Each row was made from one small tree. The marks that hang from a mark follow it in brackets, in the order of their numbers. Every link used is in the known rows. Write each row's tree.
Known rows:
J_373{J_749}: [ 36.5 -34.4 -50.0 -17.7 -21.8  23.4 -13.1  17.5  39.2  18.9   0.6  -4.3
  -4.9  25.3  37.8 -43.8  -0.1   8.3  13.4   2.8 -13.9]
J_572{J_719}: [ 27.1 -16.2 -45.7  13.8   7.4   9.6   7.9  35.4  -8.2  -1.7   3.3  -1.6
 -14.2 -32.0  21.9 -26.6 -29.6  14.0   1.2   7.8   1.7]
J_373{J_749{J_361 J_719 J_829 J_906}}: [-32.5  -1.3  43.9  -7.4 -14.8  -4.8 -26.0   2.4   6.1  12.6  -6.6  43.6
  60.3  26.4 -18.7  12.3 -11.3  12.9 -17.8  -3.4  -9.5]
J_749{J_361 J_373 J_719 J_906}: [-31.6  24.7  31.3  19.4  -2.9   7.3   7.9  -0.8 -23.4   8.4  11.7  43.4
  19.6  -0.7 -18.6  15.9   0.1 -36.3 -27.5  17.2  -6.1]
J_906{J_361{J_749{J_719}}}: [ 48.9  -8.8 -17.3 -16.8  -9.7   1.7  15.3  19.8  31.7  -4.1 -10.2 -32.8
  11.8 -11.8  16.2 -16.8  -0.8  30.1  20.6   4.5  -1.0]
J_749{J_361{J_906} J_373 J_719 J_829}: [-22.0  40.6   2.9   9.2  18.5  23.3  21.6 -18.4 -47.7  -8.8   5.2  11.4
  21.1   2.0 -26.5  10.7 -27.7  -2.8 -19.5   1.8  -8.2]
J_361{J_749{J_373{J_719} J_829 J_906}}: [ 11.1   1.6  -2.4  25.0  24.8 -12.3 -25.6 -34.8  17.9  44.1 -14.1 -33.0
   7.7  86.9   6.6 -44.8 -10.5  12.6   0.4 -23.3   2.1]
J_361{J_906{J_749{J_373 J_719}}}: [ 14.7 -10.5 -26.3 -13.9 -13.0   8.7  41.5 -30.5  22.7  11.5  14.1   2.4
 -41.8 -19.0  33.6 -14.1   9.7 -24.1 -35.5 -16.5 -10.8]
J_829{J_749{J_906}}: [ 18.6 -39.7 -22.8 -30.0  19.6  -9.1  -4.7  -6.1   9.4 -29.3 -16.3  19.0
 -32.6   7.8  26.4  -8.1  33.9 -27.8  -7.1   9.1  27.5]
J_749{J_719}: [ 15.6   0.7 -24.1 -12.7  -0.7  46.4   8.4  22.8   1.6 -22.7  -1.8  17.0
  -2.6 -25.2  -0.3 -20.7 -18.5  11.4  -4.1   1.6  -9.2]
J_373{J_719{J_572} J_749{J_361 J_829}}: [-20.5 -10.9  19.2  23.4 -43.2  10.0 -41.6  39.4  11.5  13.6   1.9 -19.5
  36.1  19.6  -7.3 -13.4   0.4  36.4  48.0 -27.4   0.9]
J_906{J_361 J_749{J_373 J_719 J_829}}: [ -3.4  19.0  10.2  17.1  -7.5 -36.0  -6.2 -15.7  35.3  27.4   5.6   1.4
 -24.3 -12.6   7.1  16.5 -26.1  43.7  -2.9   2.9 -45.5]
J_906{J_361 J_749{J_373}}: [ 21.2  -4.2 -35.3  24.6 -36.6 -44.0   9.0  -8.6  54.7  40.6  13.3 -20.4
 -64.2   1.7  37.5  -6.8  12.0  13.0   1.5  22.6 -33.6]
J_749{J_361 J_373{J_719} J_829 J_906}: [-38.2  22.5  24.2  49.6   3.5  -7.2 -24.2  -9.5  -4.8  32.6  -2.2  11.2
  12.6  65.9 -24.0  -9.9  -3.3   3.7   4.6   6.2  -8.7]
J_373{J_719 J_749{J_361{J_906}}}: [ 15.7 -34.5 -34.5 -14.5 -42.6  31.0  19.8   9.5  40.8  29.8  -3.0 -28.2
  12.4  44.9  15.8 -42.2  45.7   4.4  34.8 -14.3  14.1]
J_906{J_361{J_749{J_373 J_719 J_829}}}: [ 24.7  22.9   2.3   7.1  26.5 -10.9  -5.5 -10.9   4.2  20.8  -2.6 -32.0
  15.5  11.2   1.4  -7.4 -43.7  40.3  15.0  -4.1 -15.2]
J_749{J_373 J_719{J_572} J_829 J_906{J_361}}: [-18.7  21.6  41.7  12.1  25.6 -32.3 -46.6  -2.8 -25.6  11.3  10.1   5.0
  -8.1 -12.9 -49.7  51.6 -14.7  -3.3  -8.0  12.2 -26.7]
J_361{J_749{J_829 J_906}}: [ 16.0  -2.5 -12.8  -6.9  19.9 -25.7 -26.9 -15.0   4.9   3.2 -27.3  -5.4
  -2.1  56.6   0.9 -27.8 -15.2  19.2 -28.1  -5.2   2.1]
J_906{J_361 J_749{J_719{J_572}}}: [  5.6 -19.3   8.3  -2.0 -53.8 -25.4  -4.5  40.5  43.2  -9.0  11.8 -10.9
 -36.7 -74.1   8.4  34.9  17.2  22.8   5.3  -0.1 -17.7]
J_361{J_906}: [ 31.0 -16.0 -73.4 -28.3   1.2  23.2  17.0   2.0  -1.7 -13.6  -7.4 -11.8
 -40.8  15.5   7.1 -33.4  18.6  -8.7 -14.5  11.0   0.0]
J_749{J_373 J_719 J_906{J_361}}: [  8.8   6.1   4.8   1.6  12.8 -13.2  -7.4  -9.4  14.2  24.1   8.6   8.4
 -14.1   5.3 -16.1  20.3   6.8 -14.8  -7.9  28.5 -21.4]
J_829{J_749{J_361{J_906} J_719}}: [  2.9 -14.2  -8.3 -38.9   5.9  30.9  60.0   2.0 -17.2 -60.9  -9.6  13.3
   8.3 -44.6  13.9  12.7  27.8 -22.1   5.0   0.4  43.0]

Write each row's tree:
[ 14.1 -31.9   3.3 -31.1   9.7  36.6   8.3  31.4 -19.4 -68.7  -2.3   2.3
  -9.2 -84.0  14.3   9.3   8.7 -16.2  13.6 -19.2  30.9]
J_829{J_749{J_719{J_572}}}
[ -4.4  -8.4  10.1 -15.4  -4.7  33.3  33.0  24.3 -10.5 -56.3  -4.6  29.4
  24.1 -55.7  20.7   3.6   9.8  -2.7  15.4   2.0  30.2]
J_829{J_749{J_361 J_719}}
[-41.8  29.2  42.3   6.6   3.2  -2.3 -19.4  10.0 -23.5 -22.8  -9.7  56.7
  36.9   7.5 -39.4  23.5 -21.6   9.9 -30.1  12.8  -5.3]
J_749{J_361 J_719 J_829 J_906}
[-30.2  52.8  22.6  32.1   8.6  24.4   1.7   3.7 -37.9  -4.0   7.0  32.0
  32.8 -12.2 -18.3   9.7 -51.3  12.4  -1.9   5.7 -13.9]
J_749{J_361 J_373 J_719 J_829}
[  8.6 -18.3 -26.4  -0.2   7.5  26.1  48.1 -19.7   1.6  -7.7   4.1 -31.8
 -14.3  15.6  24.6 -18.9  47.6 -29.7  38.0  -5.4  47.4]
J_829{J_749{J_361{J_906} J_373{J_719}}}
[ 12.5 -20.7   9.6 -21.4  37.4 -19.2  11.3 -24.3  15.1  -6.1   0.8   7.1
 -11.9 -16.0   7.6  29.6  29.6 -25.8  10.4  15.7  14.3]
J_829{J_749{J_373 J_719 J_906{J_361}}}
[-44.3  45.6  47.1  25.1  17.3  -1.8 -12.3 -12.5 -35.0   3.3   2.0  44.6
  31.4  11.8 -32.0  25.7 -30.7 -10.1 -30.5  10.7 -15.2]
J_749{J_361 J_373 J_719 J_829 J_906}
[-51.1  28.6  54.2  43.9 -37.9 -21.8  -8.8  10.5 -21.3  -3.4  24.1  21.4
  -2.4 -57.7  -6.0  35.9 -33.3   9.4 -15.6 -15.0 -21.8]
J_906{J_749{J_361 J_373 J_719{J_572} J_829}}
[ 17.8 -17.4 -58.4  -5.7 -18.9 -16.7  31.9 -31.4  23.6  23.1  11.8 -17.8
 -70.5  12.6  41.5 -25.4  17.7 -23.6 -30.6  -3.7 -15.4]
J_361{J_906{J_749{J_373}}}
[-16.2 -12.7  26.8 -13.2 -34.4   4.3  -2.6  15.6  20.0  11.5   2.6  41.2
  44.8   8.6  -3.2   4.1  16.8 -16.6 -14.8  -0.2   0.2]
J_373{J_749{J_361 J_719 J_906}}
[-14.9  -9.5  15.0  28.0  -8.8  21.7   6.4  23.2 -15.5 -17.7  15.5 -29.2
  -8.8 -34.1  15.2  -0.5  27.1 -25.5  55.8 -11.8  38.4]
J_829{J_749{J_361 J_373{J_719{J_572}}}}
[ -3.5   1.5  24.0   4.1   3.9 -18.7 -21.5   6.5 -11.0  12.6  20.3   0.4
 -21.5 -29.4 -36.6  44.8  14.4 -31.5  -5.4  22.3 -16.0]
J_749{J_373 J_719{J_572} J_906{J_361}}
[ -0.5  -4.9 -27.6 -16.5 -16.1  -2.5  -0.8  -5.8  -3.4  11.4  -8.8  -0.8
  15.8  46.8   1.1 -12.3   0.5  20.0  -2.6   2.2  -4.2]
J_373{J_749{J_361{J_906} J_829}}
[ 14.4  15.5  -1.1 -12.1  31.7   9.8   7.4 -23.5 -49.5  -9.1   3.3 -41.6
   2.4 -14.4 -12.3   0.1 -27.9  -7.6 -17.0 -37.1   6.6]
J_361{J_749{J_373 J_719{J_572} J_829} J_906}
[ -2.3 -17.4 -15.1  -4.4 -25.1  17.5  -5.9   0.0  28.8  23.7 -10.4 -23.2
  26.0  65.4  -2.0 -30.3  18.9  32.7  29.4 -18.3   6.4]
J_373{J_719 J_749{J_361{J_906} J_829}}
[ -0.7  -1.2  -4.5 -23.5  19.4  29.9  60.5 -20.2 -31.8 -34.4   5.6   3.3
   1.7 -36.2  14.6  11.9  20.2 -43.6   5.2  -0.5  36.3]
J_829{J_749{J_361{J_906} J_373 J_719}}
[-12.3   5.9  18.4  34.6  15.5 -34.5 -59.1  -2.2   7.5  42.8   3.1 -34.5
 -24.5  40.0 -40.3  17.8  13.1  14.4  26.5   7.2 -20.5]
J_749{J_373{J_719{J_572}} J_829 J_906{J_361}}
[  6.1   5.0  13.8 -16.4  25.1  -8.8 -17.6 -13.3  -2.2  -9.0 -23.6   8.9
  30.0  28.1  -3.8 -15.6 -28.5  19.9 -33.0 -19.0  -0.3]
J_361{J_749{J_719 J_829 J_906}}
[ 18.8   0.9   9.9  -6.0  15.2   5.1   9.1 -21.5   0.4  17.4   2.7  -2.7
  11.2  14.3  15.0 -19.7  -7.4 -28.3 -30.3 -15.4   2.1]
J_361{J_749{J_373 J_719 J_906}}
[-10.8  23.1 -32.2  -3.0  -3.5   4.4  10.4   1.9 -30.4 -17.7 -13.2   9.7
  -6.6  25.8 -16.7  -2.7  -7.2  14.8 -15.1  18.1   0.4]
J_749{J_361{J_906} J_829}
[ 12.2  22.0  20.6  13.6  14.4 -17.3 -20.9   4.2 -19.7   7.7   6.4 -47.4
  11.1 -28.1 -18.5  19.6 -35.2  27.7  19.4 -13.1 -14.3]
J_906{J_361{J_749{J_373 J_719{J_572} J_829}}}
[-17.0   3.7  33.7   4.4   1.3  25.1  21.0  20.7 -46.9 -46.2  23.2   8.8
  10.1 -83.6   6.2  32.9   5.7 -35.3  19.7  -5.8  33.6]
J_829{J_749{J_361 J_373 J_719{J_572}}}
[ 34.4   8.6 -31.7   0.6   3.5 -32.5 -19.1   6.3  24.7   7.7 -26.1 -37.1
  -3.0  35.9   8.2 -16.7 -24.9  58.1  15.1   9.0 -11.9]
J_906{J_361{J_749{J_829}}}
[ 22.7 -38.9 -23.2 -32.1  14.3 -37.9  -4.6  -1.9  33.8 -16.5 -16.2  -0.5
 -36.7   8.4  16.9  11.1  49.0  -5.8  12.1  34.1  19.9]
J_829{J_749{J_906{J_361}}}
[-23.2   8.2  29.1 -10.3  20.9   0.3 -44.0  13.7 -34.6 -24.4  -7.9  25.7
   0.5 -18.4 -39.3  26.7 -20.8   1.1 -34.5  -7.5  -9.3]
J_749{J_719{J_572} J_829 J_906}
[-14.3 -16.0  15.9  18.0   4.4   0.0  11.4 -17.4  10.5   5.7  -0.6   2.4
  -1.4  26.2  18.2  -8.8  43.6 -35.7  23.7   0.9  36.6]
J_829{J_749{J_361 J_373{J_719} J_906}}
